Known rows, with every step that occurs
lovuzat/vulop/mafa: [-35, -6, -5, -7, 8, 4, -3, 4, 3, -26, -44, 20, -6, -6, 33, -18, 18, 23, -17, -18, 1, -15, 5, -23, -18, -5, -3, -12, -14, 17]
peniz/rore/daguz/lovuzat/vulop: [13, -24, -25, -7, 23, -25, -32, -34, 50, 32, 12, -3, -18, 6, 4, 1, -11, -48, -27, -20, -24, 26, -25, -19, 4, 16, 30, 9, 20, -33]
vulop/peniz: [-8, 28, -2, 3, 2, 14, -15, -6, -10, 5, 0, 7, 2, -6, 14, -3, 34, 12, -1, -12, -7, -8, -6, 10, 4, -6, -9, -5, 7, 45]
tovu/rore/peniz/vulop/daguz/lovuzat: [82, 4, 3, -6, 0, 1, -34, 31, 43, 7, -39, 19, -6, -8, -26, 38, -26, 9, 35, 5, -64, -19, 19, 17, 51, -29, -13, 42, -52, -27]
zesu/vulop/dibis/rore/peniz: [34, -24, 12, -29, -43, 58, 17, 1, -3, -4, 27, -6, 39, 1, -26, -42, -45, 15, 27, -5, 21, -3, 1, -15, -63, -38, 2, -24, -16, -48]
daguz/vulop/dibis/rore/tovu: [-58, -8, 0, -8, -18, -4, 16, -5, -15, 14, 5, -32, 13, 13, 2, 9, -32, -13, 15, 11, 32, -55, 23, 7, -80, 33, -9, 3, -11, -38]
vulop/lovuzat: [11, 30, 21, 23, -7, 5, -2, 6, 10, -4, -4, 16, 2, -7, -11, -2, 36, 4, 1, -7, 6, 12, -5, 21, -19, 1, -12, 3, -16, 32]
rore/peniz: [45, -12, -10, 8, -27, 4, 32, 12, -6, 9, 16, 14, -12, 2, -12, -7, 28, -3, -16, 2, -7, 29, -11, 1, 13, 8, -17, 0, 21, 13]
daguz/rore/zesu: [-20, -37, -37, 5, 16, -15, 30, 1, -42, -2, 5, -34, -23, 27, 11, 18, 30, -7, -10, 52, 10, 7, -36, 13, 53, -5, -6, 13, 56, 17]
tovu/rore: [-21, -4, -24, 11, -12, -5, 27, 18, -8, -23, -34, -16, -2, -30, 1, -5, 12, 8, 14, -1, 0, 13, 4, 10, 34, 31, -9, -9, -55, 18]
daguz/rore/peniz: [37, -26, -27, 1, -18, 0, 26, 1, -26, 24, 11, 6, -13, 20, 21, 16, 22, -5, -17, 24, -22, 25, -27, 18, 50, -21, -7, -6, 60, 16]
vulop/rore/tovu: [-41, 17, -2, 3, -2, -4, 57, 23, -20, 3, 35, -19, -8, -2, 14, 2, 35, 4, -2, 17, -4, 23, 27, 19, 53, 34, -15, -14, 42, 26]
tovu/rore/peniz/vulop/dibis: [60, 8, -21, -8, -28, -9, 12, 17, 22, 13, 18, 14, 35, -8, -11, -9, -52, 10, 37, 8, -13, -37, 5, 23, 18, -10, -13, 2, -6, -41]
daguz/lovuzat/vulop/dibis: [-5, 31, -9, 24, -13, 9, -28, -23, 50, 20, -8, 16, 6, 25, 12, -5, 6, 8, -19, 3, 25, -18, 11, -13, -78, 22, -25, 31, -32, -23]
dibis/rore/tovu: [-60, -12, 1, -18, -4, -9, 52, 34, 4, -11, 12, -39, -2, -4, -18, -29, 1, -6, 2, -1, 21, 20, 48, 3, -18, 32, 1, -18, -22, -3]
rore/tovu: [-44, 10, -18, 8, 1, -18, 41, 26, -9, -3, 7, -24, -16, -2, -10, -13, 26, -3, -27, 0, 7, 35, 28, -8, 23, 46, -15, -5, 19, 14]
tovu/rore/daguz/vulop/zesu: [-12, -10, -3, -2, 1, 30, -10, -24, -45, 11, -6, -17, 17, -28, -19, 59, -10, -1, 38, -17, -26, -22, -48, 13, 63, 22, -4, 15, -43, -4]
rore/vulop/mafa: [0, 43, -16, -8, 17, -12, 28, -16, -33, -15, -51, 28, -16, -3, 5, 4, 33, 16, -26, -19, -6, 18, -14, 20, 4, -44, -8, 5, 26, 15]
tovu/rore/vulop/dibis: [4, 56, -29, 8, -13, 11, 21, -16, -12, 6, -10, 8, 16, -11, -18, 7, -5, 11, 11, -2, 10, 1, 0, 33, 1, -7, -21, 2, -17, -27]
vulop/mafa: [-18, 13, -11, -1, 2, -9, 21, 8, -25, -19, -70, 6, -5, -7, 30, -13, 47, 18, 0, -12, 4, -8, -8, 23, -21, -17, -8, -2, 1, 41]
tovu/rore/zesu: [-24, -37, -38, 0, -2, 8, 43, 35, -13, -27, -6, -47, -13, -13, -25, -2, 15, -1, 20, 37, 11, 3, -4, 8, 58, 32, -23, 10, -35, -4]
dibis/rore/peniz/vulop: [49, -30, 24, -26, -16, -39, 30, 19, 18, -8, 39, 20, 10, -3, -19, -24, -56, -11, 17, -8, -3, -5, 11, 0, -7, -22, 25, -19, -6, -22]
lovuzat/vulop: [-27, -10, 8, 17, -1, -14, -3, -3, 9, -20, 10, 19, -16, -8, 6, -14, -2, 2, -30, -18, 14, 11, 9, -45, -8, 37, 6, -16, -18, 11]
zesu/vulop/dibis: [-3, 19, -3, 15, -11, 17, -7, -18, -23, -16, -10, 0, 22, -4, -7, -32, -15, 23, -2, -17, 32, 3, -17, -25, -41, -9, 0, -13, 5, -4]
rore/peniz/vulop/lovuzat: [88, 7, 26, 2, -9, -20, -3, 17, 33, 7, 47, 41, 8, 0, -27, 0, -24, -6, 9, -5, -27, 2, -7, 7, 19, -25, -5, 8, 21, -11]
lovuzat/vulop/rore/dibis: [-39, -14, 26, 7, 12, 11, 27, -3, 3, -3, 65, 4, -11, 5, 17, -6, 1, 2, -25, 38, 39, 19, 39, -24, 22, 36, -6, -16, 37, -2]
vulop/daguz: [6, 26, 31, 23, 9, 7, -21, 8, -28, -13, -56, 12, -9, -14, -5, 21, 36, 15, 2, -18, -5, -9, -5, 15, -14, -5, 0, 5, -17, 49]
dibis/rore/vulop: [-6, 14, 15, -11, -1, -19, 40, -16, -14, -17, 11, 12, -9, -8, -26, -8, -13, -9, -10, -18, 20, 32, 8, 11, -25, -16, 16, -16, -17, -9]
rore/daguz/lovuzat: [12, 13, -23, 16, 10, -2, 18, -39, 16, 25, -16, -9, -24, 3, -31, 12, 32, -8, -15, -24, -4, 37, -42, 2, 6, 14, -12, 36, -15, 3]

Rows
[-56, -1, 2, -27, -15, 34, 26, 14, -4, -13, 18, -44, 32, 0, -25, -49, -44, 15, 18, -4, 36, 4, 39, -26, -51, -2, 1, -26, -16, -47]
zesu/vulop/dibis/rore/tovu
[-24, -4, 24, 8, -4, 3, 14, -7, -2, -14, 39, 24, -4, -7, 33, -2, 6, 11, -4, -1, 3, 0, 8, -18, 23, 24, 6, -24, 6, 25]
lovuzat/vulop/rore
[-15, -5, 11, -23, -12, 50, 17, -43, -16, 1, 10, -26, 40, -16, -40, -36, -45, 15, 35, -41, 35, -5, -37, -23, -52, -28, 21, -22, -23, -40]
zesu/vulop/dibis/rore/daguz
[52, -7, 7, 5, -6, 33, -18, 7, -39, 28, -29, 13, -12, 13, 14, 44, 31, 9, 2, 17, -44, -5, -23, 31, 41, -49, -7, 6, 47, 28]
vulop/daguz/rore/peniz
[-36, 1, 24, -8, -28, 20, -5, -10, 25, -5, 11, 6, 34, 4, 10, -32, -31, 8, 19, -8, 47, -41, 24, -10, -100, 11, 12, -22, -51, -24]
lovuzat/vulop/dibis/rore
[-18, 18, 14, -2, -28, 5, 19, -7, -1, 5, -15, -9, 35, 4, 4, -27, -2, 7, 30, -2, 50, -35, 8, 39, -103, -7, 4, -12, -34, 2]
vulop/dibis/rore
[23, 36, 17, 25, 11, 8, -38, 1, 7, 4, -72, 8, -23, 2, -6, 34, 48, 12, -2, -9, -11, 0, 2, 22, -30, -10, -16, 44, -40, 32]
vulop/daguz/lovuzat
[-39, -5, -20, -35, 20, -2, -44, 24, 29, 27, 51, -17, 0, 2, 35, -22, -14, -29, -23, 4, -39, 1, 44, -20, 39, 20, 18, -36, 65, -14]
lovuzat/vulop/peniz/rore/tovu
[10, -43, -29, -6, 19, -44, 11, 21, -14, -3, 9, -33, -14, 9, 7, -13, 17, -46, -5, 36, 8, 9, -16, 25, 17, 10, 22, -6, 66, 4]
peniz/rore/zesu
[-33, -14, -17, 12, 18, -20, 30, -10, -27, 15, 1, -26, -18, 29, 18, 6, 22, -8, -38, 50, 39, 37, 4, 11, 27, 7, -5, 0, 67, 12]
daguz/rore/dibis
[30, -27, -29, -4, -33, 26, 38, 31, 3, 0, 0, -7, -3, -18, -15, -2, 9, 4, 15, 11, -24, 21, 4, 12, 52, 15, -25, -7, -30, -4]
tovu/rore/peniz
[69, 5, 8, -15, 1, -25, -10, 10, -25, 27, 42, 28, 29, 23, 20, 27, -24, 1, 10, 22, -38, 4, -13, 33, 76, -54, 10, -1, 71, 5]
daguz/rore/peniz/vulop/zesu
[6, 25, 26, -6, -9, -49, 6, -9, 13, -5, 6, 13, 40, 2, 5, -31, -62, 0, 37, -13, 43, -53, 10, 25, -82, -16, 29, -15, -21, -18]
peniz/vulop/dibis/rore
[0, -11, -11, -29, 24, 15, -53, -33, 18, 39, 46, 1, 9, -9, 17, -8, -15, -29, 1, -33, -41, -11, -32, -19, 34, -10, 39, -31, 54, -8]
lovuzat/vulop/peniz/rore/daguz
[-10, -7, -14, 10, 14, 13, -6, -42, 42, 18, 10, 3, -25, 5, -26, 8, 5, -5, -30, -31, -7, 28, -28, -43, 7, 28, -6, 29, -29, -24]
rore/daguz/lovuzat/vulop
[-21, 19, 2, 21, -17, 9, -14, -20, 12, 2, 10, 19, 16, 9, 12, -18, -5, 12, -13, -9, 33, -26, 4, -21, -59, 26, -7, -7, -7, -7]
lovuzat/vulop/dibis
[5, -29, -32, -28, 29, 5, -63, 5, 49, 25, 36, -24, -17, 29, 21, 3, 3, -37, -9, 43, -28, -19, 7, -9, 13, -8, 1, 22, 38, -31]
daguz/lovuzat/vulop/peniz/rore/zesu
[-13, 9, 40, 18, 11, 20, -44, 2, -1, -20, -29, 24, -11, -13, 2, 13, 8, 14, -10, -25, -9, -17, 8, -31, -10, 12, 5, -5, -28, 26]
lovuzat/vulop/daguz
[-12, -3, -7, 19, 2, -11, -18, -10, 46, -5, -7, 16, -28, 9, 6, 3, 10, -3, -37, -5, 6, 21, 15, -35, -23, 34, -11, 25, -40, -2]
daguz/lovuzat/vulop
[35, -42, -5, -17, 23, 4, -25, 23, -3, -22, 29, -32, 3, 0, -18, -20, -18, -32, 11, 29, -7, 21, -20, -13, 21, -30, 23, -11, 50, -21]
peniz/rore/zesu/vulop/lovuzat
[44, 38, 29, 20, 30, -48, -51, -4, 23, -8, -54, 31, -17, 2, -8, 32, -10, 3, 1, -17, -23, -21, 8, 8, -9, -23, 7, 45, -25, 15]
peniz/vulop/daguz/lovuzat
[-20, -17, -3, -26, 31, -4, -51, 2, 30, 25, 56, -9, 4, 11, 32, -23, -16, -33, -31, 28, 9, 0, 40, -20, 5, 11, 22, -26, 72, -16]
lovuzat/vulop/peniz/rore/dibis
[2, 27, 18, 10, 3, 13, -43, 3, 28, 6, 7, 19, 9, 16, 5, 15, 21, 9, -17, 3, 0, 20, 26, -10, -14, 15, -15, 28, -46, 2]
daguz/lovuzat/vulop/zesu
[14, 6, 23, 12, 1, 24, -16, 1, -5, -34, 3, 5, 4, -17, -24, -14, -6, 17, 1, -19, 2, 33, -13, -34, -1, -17, -1, -9, -23, 8]
zesu/vulop/lovuzat
[28, -33, 11, -22, -36, 13, 42, 21, 3, 0, 20, 0, 5, -2, -17, -20, -1, -5, 13, 1, 6, 13, 11, 14, -29, -7, 0, -16, -21, -5]
dibis/rore/peniz
[-22, -17, -12, 5, 7, -25, -4, -17, -47, -23, -78, 16, -23, -5, 41, 28, 16, 5, -5, -8, -4, -47, -34, 3, -29, -4, -2, 13, 2, 29]
daguz/vulop/mafa
[4, -33, -13, -8, 23, 60, -28, 29, 0, -38, -57, -49, -19, -12, -47, 29, -5, 21, 34, 30, -24, 2, 1, -25, 54, -20, -22, 43, -75, -30]
tovu/rore/zesu/vulop/daguz/lovuzat
[-7, -7, -2, -12, -2, 9, 29, -29, 27, 19, -10, -22, -7, -3, -34, -1, 8, -11, 11, -26, 11, 20, -19, 12, -36, -3, 5, 22, -57, -15]
dibis/rore/daguz/lovuzat
[-18, 18, 10, -2, 39, -45, -23, 19, -24, 7, -20, -5, -12, 10, 14, 35, -24, 2, -3, 5, -42, -14, 17, 7, 74, -24, 19, 2, 60, 10]
peniz/vulop/daguz/rore/tovu
[25, 40, 34, 9, 15, -52, -17, 9, -15, -10, 16, 29, 31, -4, 1, -2, -17, 5, 6, -12, 2, -2, 4, 17, 24, -10, 21, -3, 8, 28]
peniz/vulop/zesu
[-21, -5, 22, 13, 16, 15, -53, -9, -21, -2, -34, 17, -11, 4, 34, 38, 4, 11, -9, -1, -23, -20, -9, -19, 24, -20, 15, -7, 11, 25]
lovuzat/vulop/daguz/rore
[-9, -13, 16, 24, -1, -26, 14, -30, -49, -9, 6, 21, -20, -7, 41, 47, 5, -9, 7, 9, -2, -35, -31, 8, 13, 25, 3, 1, 21, 33]
daguz/vulop/rore
